Each row comes from the steps of one path. Every step used is in the known rows, and no mark comes twice. Write the path behind each row, first mark first.
Known rows:
kipu-refi: [  1  -2  -8   1 -11  -4  -4  -8  -4  -3  -1   7   3   1   2  -4 -18   0
   3   1  10   8  -3  -1   2]
pebo-refi-dudif-rofed-lafu: [-17   1   6  -3 -11  -9  10  -1 -18   1  -2 -10   1   1  -6   7 -12  -3
  -9   5 -10   3   1   1  -1]
lafu-gobop-tilume: [ -5   1 -11   0   5  -5   1  -5   5  -2  17   5   0  -2  -1  -3  -2   1
   7  -7   3  -3  -4  -4   2]
tiva-refi-dudif-rofed: [  8  -5   2  -7  -9   9   4   5 -18   1  -6   0   4 -13   0  -3 -11  -1
  -1   5  -5   1 -11  -5   3]
pebo-refi: [-13  -1   6   3  -6   8   1   2  -7  -2  -1  -1   5  -3  -3  -4  -2  -3
 -11  -4   2   6  -3  -1  -1]
gobop-lafu-rofed-pebo: [-12  -1  -4   6   7  22   0   3   0  -1  10  -3  -1   6  -1  -5   8  -2
  -2  -2   3  -3   7   2  14]
tiva-refi-pebo-gobop: [ 17  -1  -2  -3  -3   4  -8  10   4   2 -15   6   4 -18   8  -4  14   4
   7   2  -1  -1  -7  -1  -1]
gobop-dudif-rofed-pebo-refi: [-19   3   9  -3  -1  28  -2  -1  -6  -5  -6 -15   0   3  -4  -2   6  -3
 -10  -7  -4  -8  -1  -1   6]
lafu-rofed: [-8 -2  1 10 -3  0  1  3 -7  0  7  9  1  0  3  0 -6  2 -2 -2  6  9 -2  2
  2]
tiva-refi: [  5  -2   2   0  -8  11  -4   1  -5  -3   0   8   6 -13   1  -6  -2  -3
   0  -1   4   7 -10  -5   6]
gobop-dudif: [-2 -3 -2  3  0  2 -3 -8  4 -6  8 11 -2 -2 -5 -7  0 -1 -8 -5  5 -2 -6 -5
  0]
pebo-refi-kipu: [ -5   1  12   0   1  -1  -4  -1  -7  -5 -11  -2   4   3  -6  -4  -2  -2
 -11  -2   8   7   2  -4 -12]
kipu-refi-dudif: [  2  -4 -13  -3  -7 -13  -3 -10  -7  -1  -5   5   1   2  -1  -7 -21   0
  -3   7  12   3  -2   1  -7]
lafu-gobop-dudif-rofed: [ -5   1   2   1   4  -3   5   0   0  -1  11   3  -4   1  -2   3 -10   1
   8  -7  -4  -7 -12  -8   3]
rofed-pebo-refi-lafu-gobop: [  5   5   8  -4   8  -2  -4  -4  11   0   0 -15   2   2  -3   2  11  -6
  -6   1  -3  -2   5   5  -2]
lafu-rofed-pebo: [-10   2   1   5   3  14  -3   0  -6   0   1   1   1   1   0  -3   3   0
  -2   0   4   6   3   7   6]
gobop-dudif-rofed-lafu: [ -5   1   4   1 -10  -6   4  -7  -3  -5  11   4  -3   0  -4   6  -6  -3
   1  -2  -9   2  -2  -5   8]
refi-lafu-rofed-pebo: [12  0  3  4  3  1 -4 -1  6 -1  5 -2  2  3  2  0 15 -3 -7  5  0  7  9 10
  4]
refi-kipu: [ 12  -1   7   0   4  -7  -3  -6  -7  -3  -6  10   2  -1  -6  -4  -4  -1
  -2   1   7   9   2  -4 -10]
kipu-refi-dudif-rofed-lafu-gobop: [ -5   4  -9  -6  -9 -32   5  -7  -9   4   2  -4  -3   8   1  13 -37  -1
  15   9  -3   1   1  -3   1]
dudif-rofed: [  3  -3   6   1  -7  10   7   2 -15   1   2   4   2  -5  -1   1  -4   0
   4   0  -7   8  -7  -2   7]
pebo-refi-lafu-gobop-dudif-rofed: [  2   1  10   0   2  -9   4   3  10  -3   6 -13  -2   7   0   8   2  -2
  -4  -4  -6  -7  -5  -5  -2]
pebo-gobop-dudif: [ -2  -1  -1   1   2  -8   0  -2  11   0   0  12  -3  -4  -3  -2   5   4
  -3  -6   1  -5  -3  -3 -12]
pebo-gobop: [ 3 -1  1  1 -2 -6  3  3  1  5 -3 11  0 -9 -1  0  5  3  3 -1 -2  4 -1  0
 -8]

Which path is each row?
[ -7   5  -2   2   2 -27  -1 -11  12  -4  19   7  -6   1  -6   5 -12  -3
   4  -4  -1  -5  -3  -8  -1] -> rofed-lafu-gobop-dudif
[  2  -1  -2  -8   2  14   5  -5 -20   3  -5  -6   0  -5  -5  -4  -2  -2
  -3   7  -7  -1   0   5   3] -> refi-dudif-rofed-pebo
[ -4   1  -3   2   7 -11   0  -7  10  -4  13   8  -4  -1  -4  -3  -7   0
   2  -7   5  -8 -10  -8  -3] -> lafu-gobop-dudif
[ 8  1  3  2  8 -6 -5  1 23  1  0  0 -4  6  2  4 21  2 -7  1 -2 -6 11  8
 -8] -> refi-lafu-rofed-pebo-gobop-dudif
[ 4 -3 -9  8  7  3  3 16  8  4  1  3 -3  3  8  0 16  6  6  0  3 -7  3  2
  4] -> refi-pebo-gobop-lafu-rofed
[-2 -3  3  1 -3  9  4 -1 -6 -4  6  4 -1  0 -3 -1 -5  0 -1 -5 -5 -2 -8 -6
  4] -> gobop-dudif-rofed
[-18   3   9   4  11  20  -5   6  -2  -4  -7 -15   2  16  -3  -2   4  -3
 -10  -3   8  -4  15   0   0] -> gobop-lafu-rofed-pebo-refi-kipu
[15  1  9 -1  0  2 -7 10 14  5 -9 -4  4 -6  8  4 18  1  1  5 -3  3  8  7
  0] -> tiva-refi-lafu-rofed-pebo-gobop
[11  1  6  2  5 -8 -1  5 13  6 -4 -1  0  2  4  5 19  2 -2  5 -3  4 13 12
 -5] -> refi-lafu-rofed-pebo-gobop
[  8  -2 -14  -2   2   3  -3   4   9   1  -2   5  -1  -7   5  -5  23   6
   5  -2   1  -4   2   3  -3] -> refi-pebo-gobop-tilume
[ -5   5   4   0  -5 -17   9  -1  -7   3  12   0  -2  -3  -1  13 -14  -2
  17   1 -12   6  -3  -4   8] -> dudif-rofed-lafu-gobop
[-26   1   2   6   4  28   0   6  -2  -2   4 -13   1  10  -1  -4   7  -3
 -11  -5   4  -6   8   3  12] -> gobop-lafu-rofed-pebo-refi
[-9 -5 -3 11  1  8  5  6  0 -2 15  5  0  5  1 -4 -1  0 -2 -4  5  1  1 -2
  9] -> gobop-lafu-rofed
[  1  -2 -17   6  -1  -4  -4  12  11   3  -6   0  -2  11  13   2   1   8
  11   2  10  -6   6   2   4] -> kipu-refi-pebo-gobop-lafu-rofed
[ 21   0  -6  -1  -2 -29  -3  -9  14  -1   4   2   1   6   4   4 -13  -2
   8   4   6   4  -1  -1  -4] -> kipu-refi-lafu-gobop
[  1   0   3  -5   5  24   9   6  -2   6  -2  -8  -1  -1  -1   2  11   0
   8  -2 -12  -7   6   1   8] -> dudif-rofed-pebo-gobop-lafu
[  0   1  -7 -11  -2  -1   1  -2 -10   8 -21  -8  -1   4   3   3 -12   4
   7   8  -3  -3   6   5  -7] -> kipu-refi-dudif-rofed-pebo-gobop
[ 19  -2   6  -1   5 -15   5  -2  11  -2  13  -1  -3   4  -1   6   0  -2
   4  -1  -7  -6  -6  -5   0] -> refi-lafu-gobop-dudif-rofed
[ 10  -1  -9  -3  -5  -3  -5   6   5   1 -16  -1  -3   5  10   3  -1   8
  12   0   1  -8  -3  -2  -2] -> kipu-refi-pebo-gobop-dudif-rofed
[ 10  -1  -8   0   6  -5  -5   1  12  -1  -4   9  -4  -5   2  -5  17   5
   0  -2   3 -10  -3  -1  -7] -> refi-pebo-gobop-dudif
[ 13   0 -13  -1  -4  -9  -8   2   5   3 -16   4   0  -2   9  -1   1   6
  11   4   8   1   1   3  -5] -> kipu-refi-pebo-gobop
[  2   0   1 -10   4   6   7   2 -12  10 -12  -5  -2  -5  -3   2   5   2
   0   6 -10  -3   4   7  -7] -> refi-dudif-rofed-pebo-gobop
[-26   2  -2   1   4  11  -2   2 -11   1  -8 -11   2   6  -2  -4  -2  -1
 -18   2   6  -3   4   9  -4] -> lafu-rofed-pebo-refi-dudif
[ -1  -2   9   8  -6  -7   0   7   5  -2   2  -6   4   7   3   4   6  -2
 -15   1   3   8   5   7  -3] -> pebo-refi-lafu-rofed
[-1  3  2 -3  4  7 -2 -2  2  5 -7  3 -1 -8 -2 -2 13  1  3  1 -3  0  5  5
 -4] -> rofed-pebo-gobop
[ 16  -1   9  -3  -1   2  -9  -2  -5  -5 -12   8   7  -8  -2  -6  -6  -3
   0   2   7   8  -3  -8  -6] -> tiva-refi-kipu
[ -6   5   1  -5  10  11   0  -4   0  -1   7  -6  -4   2  -3   2   0  -1
   8  -5  -6 -11  -6  -4   6] -> lafu-gobop-dudif-rofed-pebo
[ -6   5   0   2  -1 -25   2  -7   2   1  16   7  -2  -4  -3   6 -11  -3
  10   0  -3   5  -1  -3   3] -> rofed-lafu-gobop
[-3  1  2 -4  1 23 -1 -6 -4 -4  1 -4 -2 -1 -4 -4  4 -2 -2 -4 -5 -5 -3 -1
  8] -> gobop-dudif-rofed-pebo
[-12  -3   4  -2  -6   6   9   4 -21   1  -7  -9   3  -1  -3  -1  -9  -1
 -12   2  -5   1  -5   1  -3] -> pebo-refi-dudif-rofed
[ 24  -4  -3  -1  -9 -16  -5 -10   9  -3  -1   4   4   5   2  -2  -7  -4
  -1   6   7  10   3   2  -2] -> kipu-refi-lafu
